What can hang from each mark:
vore: fege vetu zepot
zepot: rapu
rapu: zepot
garo: fege
vetu: kegot musa vore
fege: garo nonese vore

Every row comes from one small tree of marks. The marks that hang from a mark follow it in brackets, in alphabetical order. Every link used is in the known rows. Which tree was each row made from?
Known rows:
fege{garo nonese vore}: [ 0.38  0.15 -0.09  0.22 -0.17  0.10 -0.01  0.09  0.22 -0.16  0.16  0.00
 -0.22 -0.19 -0.11  0.06 -0.09]
fege{nonese}: [ 0.11  0.19 -0.14  0.11 -0.10  0.05 -0.26 -0.03  0.05 -0.17 -0.08 -0.01
  0.06  0.02 -0.03  0.03 -0.10]
vore{fege{garo} vetu zepot{rapu}}: [-0.31 -0.05  0.38 -0.01  0.32 -0.08  0.19  0.28  0.07  0.18 -0.06 -0.30
 -0.02 -0.10  0.07 -0.07  0.11]
garo{fege{nonese}}: [ 0.33  0.10 -0.09  0.07  0.07  0.05 -0.22 -0.03 -0.15 -0.19 -0.25  0.22
  0.03  0.14 -0.03 -0.04 -0.05]
rapu{zepot}: [-0.02 -0.15  0.02  0.04  0.18 -0.27 -0.28 -0.38 -0.07 -0.18 -0.01 -0.38
  0.12  0.11 -0.04  0.02  0.01]
vore{zepot}: [-0.37  0.01  0.13 -0.03  0.00 -0.25 -0.23 -0.09 -0.10 -0.01  0.04 -0.30
  0.17  0.15  0.13  0.07 -0.05]
vetu{kegot musa vore{fege{garo}}}: [-0.31 -0.22 -0.13  0.03 -0.38  0.19  0.17 -0.05 -0.09  0.05  0.25  0.11
 -0.04  0.14  0.11 -0.13  0.02]
fege{garo nonese vore{zepot{rapu}}}: [ 0.14  0.17  0.19  0.23 -0.17  0.00  0.31  0.27  0.20 -0.04  0.16 -0.15
 -0.27 -0.10 -0.08  0.16 -0.02]
fege{garo nonese}: [ 0.14  0.19 -0.07  0.24 -0.13  0.13 -0.16  0.09  0.10 -0.18  0.00  0.02
 -0.05 -0.11  0.00 -0.04 -0.05]
garo{fege{nonese vore}}: [ 0.54  0.04 -0.11  0.06  0.03  0.00 -0.07 -0.01 -0.04 -0.18 -0.09  0.19
 -0.15  0.05 -0.14  0.05 -0.09]
vore{fege{nonese} vetu}: [ 0.18  0.11  0.03 -0.05  0.22  0.08 -0.18  0.10  0.06 -0.02 -0.21 -0.03
  0.01 -0.12 -0.07 -0.07 -0.03]
garo{fege{vore{vetu}}}: [ 0.26 -0.08 -0.08 -0.18  0.42 -0.14 -0.07 -0.16 -0.06  0.03 -0.16  0.17
  0.03  0.00 -0.02 -0.01  0.02]
vore{fege vetu}: [-0.13 -0.07  0.04 -0.14  0.35 -0.08 -0.24 -0.03  0.01  0.06 -0.13 -0.20
  0.10 -0.07  0.02 -0.11  0.00]
vetu{vore{zepot}}: [-0.40  0.03  0.12  0.00 -0.31 -0.29 -0.16 -0.14 -0.10 -0.07  0.19 -0.22
  0.13  0.26  0.10  0.04 -0.09]
vetu{vore}: [-0.21  0.05 -0.10  0.01 -0.24 -0.13 -0.25 -0.20  0.00 -0.16  0.16 -0.09
  0.07  0.20  0.05 -0.03 -0.14]
fege{garo nonese vore{vetu{musa} zepot}}: [-0.07  0.09  0.08  0.00 -0.05  0.08  0.26  0.20  0.08  0.18  0.03 -0.04
 -0.10 -0.16 -0.08  0.14  0.06]
vetu{kegot vore{fege}}: [-0.10 -0.13 -0.14 -0.05 -0.27 -0.05 -0.09 -0.20 -0.09 -0.06  0.17  0.12
  0.10  0.18  0.11 -0.11 -0.05]

Write each row's tree:
[ 0.40  0.19 -0.08  0.09  0.07  0.10  0.04  0.10  0.25 -0.03  0.01  0.14
 -0.13 -0.31 -0.08  0.03  0.00]
fege{garo nonese vore{vetu}}
[ 0.18  0.10  0.08  0.22 -0.37  0.07 -0.02  0.16  0.08 -0.20  0.19 -0.03
 -0.23  0.00 -0.08 -0.13 -0.11]
vetu{vore{fege{garo nonese}}}
[ 0.26  0.00 -0.17 -0.12  0.21  0.17  0.13 -0.01 -0.07  0.07 -0.27  0.27
 -0.09  0.02 -0.17  0.07  0.02]
garo{fege{nonese vore{vetu{musa}}}}
[-0.04  0.08  0.35  0.24 -0.06  0.05  0.23  0.39  0.07 -0.03  0.03 -0.27
 -0.19 -0.04 -0.04  0.00  0.01]
vore{fege{garo nonese} zepot{rapu}}
[ 0.06 -0.01  0.06 -0.16  0.16  0.01  0.21  0.07 -0.17  0.15 -0.23  0.14
 -0.03  0.08 -0.11  0.14  0.05]
garo{fege{nonese vore{vetu{musa} zepot}}}
[-0.35 -0.21 -0.19 -0.25  0.19  0.15  0.01 -0.14 -0.11  0.22 -0.15  0.09
  0.23  0.02  0.11 -0.08  0.12]
vore{fege vetu{kegot musa}}
[ 0.09  0.02 -0.06 -0.03  0.23 -0.05 -0.01 -0.03  0.19  0.03  0.09 -0.04
 -0.04 -0.26  0.00 -0.01  0.02]
fege{garo vore{vetu}}
[ 0.34 -0.15 -0.25 -0.22  0.32 -0.03  0.01 -0.26 -0.12  0.08 -0.18  0.53
  0.17 -0.01  0.08 -0.01  0.12]
garo{fege{vore{vetu{kegot}}}}
[-0.48 -0.23  0.12 -0.16  0.10  0.06  0.21  0.06 -0.15  0.32 -0.02  0.07
  0.19 -0.03  0.18 -0.07  0.20]
vore{fege{garo} vetu{kegot musa} zepot}
[-0.27 -0.14  0.11 -0.09 -0.33 -0.20  0.00 -0.13 -0.19  0.02  0.21  0.01
  0.16  0.26  0.17 -0.03 -0.02]
vetu{kegot vore{fege zepot}}
[ 0.21  0.10  0.08  0.09  0.18  0.15 -0.05  0.21  0.12 -0.01 -0.11  0.00
 -0.07 -0.24 -0.06 -0.14  0.02]
vore{fege{garo nonese} vetu}
[ 0.20  0.14  0.16  0.18 -0.22 -0.07  0.07  0.17  0.12 -0.08  0.20 -0.12
 -0.16 -0.11 -0.05  0.13 -0.06]
fege{garo nonese vore{zepot}}
[-0.64 -0.20  0.08 -0.09 -0.33  0.01  0.36  0.00 -0.17  0.18  0.16 -0.10
  0.04  0.33  0.09  0.04  0.04]
vetu{kegot musa vore{fege zepot{rapu}}}
[-0.16 -0.12 -0.35 -0.25  0.08  0.11  0.10 -0.27  0.02  0.21 -0.03  0.23
  0.17 -0.07  0.05  0.09  0.09]
fege{vore{vetu{kegot musa}}}
